Each row comes from the steps of one path. Every step used is in the known rows, and no mark comes twice. Write the path behind each row, first mark first.
In the rows, 128 means zero.
Known rows:
M-J: [112 118 123 141 132 122 130 153 124 151 132 128 119 131 115 106 145 183
 124 124 125 125 170 122 123 127 138 123 133 113 176 119 115 133 135 101
 134 112 125 132 148  96 130 135 146 138 122 135 135 121]
F-N-W-J-M: [120 125 136 150 105 179 121 146  65 167 154 116  90  83 113 111 138 165
 150 145 113  76 176  93 115 134  94  99 192 145 147 126  91 126 158 106
 171 153  97  91 131 130 115 129 108 117 147 129 139 135]
K-J-W-N-F-Y-D: [144 128 113 143  83 186 101 109  81 146 158 119  67  87  97  87 166 179
 175 130 118  90 223 103  93 107 101 124 197 145 179  74 105 121 158 117
 139 147  86 121 140 133 109 181 117 137 104 125 134 117]
E-Y-F: [169 124 133 162 112 147  93 140 132 171 157 165 109 133 138  73 156 156
 131 154 115  64 142 132 125 155 181 132 151 119 129 108 130 117 130 124
 117 127 106 131 154 131 124 162 122 154 109 123 148 129]
A-S: [123 141 128 158 114 125 108 120 130 143 166 163 154 110 158 130 113 138
  96 102 146 130 140 136 134 136 153 146 133 128 122 109 141 117 110 114
 117 115 135 114 134  91  97 131 135 145 133 145 119 162]
N-F-Y-D: [151 143 114 157 103 163  94 112 109 150 163 176  71  86 154 101 160 150
 118 118 125 154 166 107 109  96 104 113 144 145 123  97  92 111 172 123
 144 137  95 107 137 123 130 187 138 137 114 123 154 125]
N-W: [120 142 115 154 115 158 107 152 129 159 134 129 112 110 126 104 129 144
 138 124 160 114 150 119 126 140 127 111 164 138 130 142  89 121 151 107
 160 165 120 110 128 107 117 130 137 119 137 140 132 122]
A-S-D-Y-F-J-M: [136 130 130 163 112 120  81 138 111 162 194 203 139 110 134 156 142 186
  89 151 106 111 163 174 144 191 159 175 150 151 107 109 152 126 131  94
 126  93 109  75 162 109 139 199 128 132 115 139 133 148]
W-N-F-J: [123 131  93 171  81 169 104 109  65 142 146 129  89  89 111 105 168 168
 161 116 139 119 171 116 121 133  93  91 173 160 186 110 110 115 166 104
 139 122  93  99 125 137 101 164 117  90 113 136 135 105]
Y-E: [139 142 117 163 103 141  87 124 152 159 133 137 120 123 159 118 146 143
 135 121 121 121 179 125 100 134 156 143 144 141 120 118 109 114 139 104
 130 129 121 149 149 112 138 153 127 148 114 134 161 132]
A-S-D-Y-K: [141 138 122 169 107 124  78 146 152 167 192 175 162 130 162 149 140 167
  79 136 146 162 133 175 138 181 185 175 132 142 132 122 135 119 136 113
 114 124 129  82 162  85 129 181 127 134 131 153 125 167]
K-J-F: [124 123 146 135  99 149  97 133 152 154 177 126 117  98 107 103 147 164
 152 119 137  86 182 120  84 122 114 133 158 116 154 119 133 155 112 106
 112 132 124 141 148 113 118 158 145 157 131 131 119 116]
K-J-M: [120 128 129 123  93 138 112 132 128 152 164 133 103 114 104 104 154 174
 130 125 127  87 201  98  88 135 142 123 151 108 144 105 145 150 124 110
 136 135  98 127 157 135 118 135 144 166 131 138 127 129]
D-Y-F-N-W: [156 124 139 178 104 177  87 151  99 190 171 163 124 105 111 109 123 172
 147 163 116  80 162 153 135 173 143 133 171 154 119 126  82 109 132 106
 146 147 113  95 142 111 135 203 110 129 139 117 157 125]
A-S-D: [118 140 133 159 110 116 101 135 134 141 189 174 159 107 169 143 112 136
  84 105 141 160 133 153 149 140 156 170 138 140 130 113 144 122 128 107
 118 104 142 103 137  81 111 141 141 131 144 147 108 179]
J-W-N-F: [128 131 112 144  90 171 112 126  70 146 128 134  92  86 105 106 135 146
 179 133 148 112 177 104 120 125  96 106 198 142 194 103  96 132 145  97
 132 146 115 117 126 151 114 134 129  94 113 156 135 128]
W-N: [131 139 120 159  92 163 120 122 102 146 140 109 115 122 125 108 140 136
 142 106 148 125 160 122 122 126 139 117 164 132 177 110 120 135 137  99
 141 136 114 106 123 124  88 132 122 120 133 136 127 136]
F-N: [135 126 144 162 110 166 120 135 100 157 180 136 140 116 145 111 121 141
 133 142 121  97 165 113 124 116 130 128 153 130 142 103 107 115 121 114
 132 122 126 122 130 115 114 137 124 128 147 127 136 156]
W-N-F-Y-D: [145 148 106 166  76 184 107  95  77 147 158 136  68  88 135  98 169 143
 143 112 129 155 178 112 121 103 103 101 167 146 162  89  94 113 179 112
 154 142  82  87 119 136 104 186 121 121 115 117 140 132]
K-J-W-N-F-Y: [131 124 124 146  77 178 101 102  79 150 144 119  70  75  84  83 156 182
 193 120 126  93 207  97  97 121 112 114 188 146 186  93 109 134 156 115
 130 146  95 130 135 149 102 176 111 130 113 138 129 105]
Y-F-N-W-J-M: [149 125 128 146 104 183 108 131  81 177 171 133  83  72 116 111 141 165
 148 156  85  52 179 117 133 154  98  97 205 151 142 128 104 126 149  90
 169 146  92 104 131 135 120 163 105 123 132 120 147 131]
M-J-W-N-F-Y: [116 117 128 146 112 160 130 126  57 154 110 121  63  85  89  89 156 197
 186 133 117 117 196 101 122 111 103  92 185 138 205 102  82 134 168  99
 150 113 104 125 135 137 140 170 124 105 103 143 146 108]
M-J-W-N: [108 115 125 134 128 147 137 155  75 153 114 102 105 125  89 103 145 182
 174 143 124  94 193 119 128 128 127 118 182 120 207  98 100 140 130  85
 139 114 122 134 140 113 126 130 134 114 113 151 133 121]
Y-F-J-K: [168 141 114 154 130 162  76 135 105 150 156 159 112 125 143 105 153 182
 141 185  90  61 165 140 129 163 113 126 161 125 138 105 131 131 123 106
 128 107 100 135 159 119 144 176 114 121 104 128 158  94]
S-A: [139 145 112 161 117 134 109 129 162 140 153 164 145 129 149 123 118 123
 101  98 138 143 139 135 126 134 160 150 130 120 130 110 132 114 137 129
 114 143 129 139 123  95 127 124 143 139 153 133 126 143]
E-Y-K-J-M: [158 129 132 137 101 148  88 151 137 175 165 124  89 154 117  73 208 198
 124 178 127  41 183 105  85 161 188 123 147  94 136 106 153 129 135 138
 123 158  73 117 189 139 130 152 115 167 105 137 147 140]
S-D-Y-F-J-W-N: [151 117 120 171 113 173  80 155  99 174 169 162 115 122 112 129 146 186
 156 170 105  96 181 168 139 190 148 172 188 163 176 107 116 133 148  86
 133 120 112  85 151 119 145 201 115 103 105 137 137 124]
Y-K-J: [149 132 113 138 107 154  85 133 172 166 178 107 119 143 130  94 184 171
 116 138 116  87 175 128  93 154 166 123 144 119 157 119 145 129 127 127
 120 162  97 137 172 110 102 157 129 154 121 136 138 130]
J-W-N: [134 126 123 146 110 171 124 143  83 154 124 111 111 113 112 106 130 134
 165 136 148  90 177 112 121 133 125 128 187 129 179  96 100 138 126  96
 135 137 121 123 133 131 110 118 128 111 123 155 126 143]

Which path is each row?
[126 119 122 137  95 166 115 135 103 146 143  98 108 113  83  96 144 165
 176 133 131  62 205 109  98 134 136 141 188 128 196  90 127 142 124 105
 121 145 111 137 144 129  98 136 121 136 114 143 118 124] | K-J-W-N
[161 130 130 165 103 176  63 162  80 180 179 155 103 104 128 124 131 196
 149 176 103 106 151 155 141 183 115 146 193 158 160 138  93 135 162  94
 146 123 108  78 151 109 159 203  92 102 141 123 142 105] | S-D-Y-F-N-W-J-K
[141 140 117 168  84 183  94 103  75 155 117 131  70  80 118  99 154 158
 196 135 123 111 202 101 105 124 109 104 196 162 157 101  85 122 168 106
 144 136  99 125 127 155 140 176 104 111  90 145 159 116] | J-W-N-F-Y-E
[129 131 137 168 109 178  80 125 124 175 118 111  57  68 128 109 156 160
 179 114 118 107 166 116  84 129  85 108 180 159 121 147  69 136 186  97
 164 158 103 111 130 125 151 183 103 127 109 132 154  94] | N-W-J-F-Y-E
[164 124 143 172 108 174 100 150  94 178 171 153 106 112 127  75 149 170
 152 178 105  25 154 127 143 152 156 112 184 140 121 124 109  95 136 127
 137 142 105 118 139 120 120 164 100 134 116 116 147 141] | E-Y-F-N-W
[127 114 160 146  95 170 102 131 120 158 204 123 127  89 107 102 140 167
 162 145 115  58 195 111  85 118 100 136 172 123 158 112 125 140  99 115
 107 125 125 142 141 115 113 157 126 147 135 122 123 129] | K-J-F-N
[149 144 136 172 109 162  88 115 142 162 131 138  93 117 157 105 152 150
 144 119 108 125 178 114  98 126 166 131 131 145  96 106 101 116 158 119
 141 127 104 136 145 130 142 187 115 156 108 126 167 120] | F-Y-E
[138 134 131 159 110 186 106 146  55 161 159 108 103  99 128 103 135 174
 161 159 120  75 153 103 119 132  82 104 194 143 160 130  77 126 147 106
 158 139 106 103 132 113 119 137  95 105 145 132 143 112] | F-N-W-J-K
[147 138 163 165 107 166  83 114 145 170 143 144  89  89 145 109 156 146
 156 131 113 120 179 118  84 115 117 132 149 131  99 119  93 136 140 111
 127 119 122 137 140 132 159 193 117 150 102 130 164 113] | J-F-Y-E
[154 133 121 144  96 174  80 110 124 168 153 145  66  90 121  81 184 194
 153 146 117 108 188 101  90 128 121 101 162 143 147 111 107 124 170 133
 130 165  85 131 162 155 129 195 116 134  97 141 156 115] | N-F-Y-K-J-W
[113 111 130 133 145 129 133 168 109 154 118 129 112 124 102 104 135 185
 151 150 120  91 185 115 117 130 127 126 160 113 178 106 101 140 126  96
 129 111 132 148 153 101 142 125 150 129 117 153 139 120] | M-J-W
[127 131 144 164 106 182 118 148  89 161 166 128 129 100 128 104 122 147
 145 150 138  90 160 114 134 131 112 111 179 144 132 132  88 105 138 114
 147 152 119 114 124 105 110 139 117 114 151 130 138 146] | F-N-W
[158 130 121 143 103 146  74 156 148 185 176 137 109 145 106 105 185 209
 119 149 129  96 189 130  79 185 174 136 139 116 133 114 125 145 125 120
 133 169  85  94 187 135 139 177 122 160 121 146 157 123] | D-Y-K-J-M
[167 108 130 166 137 160  86 159 104 169 135 169  90 134 118  79 160 184
 154 201 100   4 164 130 123 165 157 137 165 130 131  95 125 114 133 121
 119 115  98 135 162 133 138 163 117 134  86 136 157 121] | E-Y-F-J-W
[117 130 113 145 115 152 111 149  99 167 126 116  68  85 113 111 154 161
 142 117 141  97 163 100 110 144  99  92 178 140 145 140  99 144 175  94
 184 172  97  88 140 134 126 124 125 125 141 146 136 113] | N-W-J-M
[130 120 115 168 123 173 117 144  74 148 122 118 102 123 109 112 150 168
 172 160 125  57 183 116 118 144 113 129 181 144 176  92 114 134 137 101
 139 127 109 113 142 129 110 138 122  97 107 146 135 121] | F-J-W-N
[160 124 140 156 111 172 101 123 114 163 190 155 130 101 141 107 125 139
 133 148  90  76 166 131 139 136 135 125 168 136 138 105 120 116 114 111
 124 116 118 138 135 119 112 171 115 132 129 115 144 147] | Y-F-N
[143 118 148 158 123 165  95 123 123 170 139 129  67  71 135 112 154 153
 151 107 115 119 152 110  81 120  92 120 147 135 145 121  94 167 163 107
 145 126 114 106 133 137 128 169 120 139 128 134 140 105] | W-J-F-Y
[124 137 103 158  67 163 110 104  80 143 150 132  94  82 123 103 149 141
 156 103 148 144 160 111 122 125 103  83 178 147 188 117 108 123 158 101
 138 139 106 105 119 141 104 150 125 101 125 136 128 122] | W-N-F
[ 98 114 112 138 105 145 132 144  63 148 117 121  84  96  84 100 149 190
 176 143 129 112 195 108 122 130  97 101 192 135 221 110  92 132 151  91
 136 110 117 128 136 127 133 142 134 100 103 149 139 110] | M-J-W-N-F
[121 121 111 138  73 165 104 119  87 145 151 116  90  86  81  92 150 173
 187 120 135  87 206 102 100 129 107 119 198 142 207  99 119 134 139 106
 124 149 105 134 136 140  98 149 123 121 117 144 120 112] | K-J-W-N-F
[171 130 127 172 111 181  66 150  75 183 167 147 103 105 116 108 139 195
 162 173 107  65 154 144 124 184 111 128 189 150 149 130  82 129 138 102
 149 143  98  85 154 126 151 198  86 117 131 122 159  91] | D-Y-F-N-W-J-K
[149 135 123 179 102 141  68 143 152 177 136 161 127 136 139 122 142 166
 136 126 135 135 176 141  93 167 172 159 129 146 117 124  95 117 138 105
 129 132 119 112 157 118 159 181 118 152 121 134 170 117] | D-Y-E
[128 138 122 132 134 127 117 161  86 144 132 127 118 145 127  99 145 200
 142 160 124 119 165 115 124 132 118 111 148  93 177 113 111 147 124 101
 132  90 120 136 161 100 155 140 136 129 121 141 144  96] | M-J-K
[166 128 123 165 114 144  78 145 146 176 158 181 128 123 126 112 136 160
 125 130 121 117 152 157 122 176 172 157 139 141 129 119 112 131 119 103
 125 138 113 105 155 122 139 192 128 145 127 126 155 110] | D-Y-F
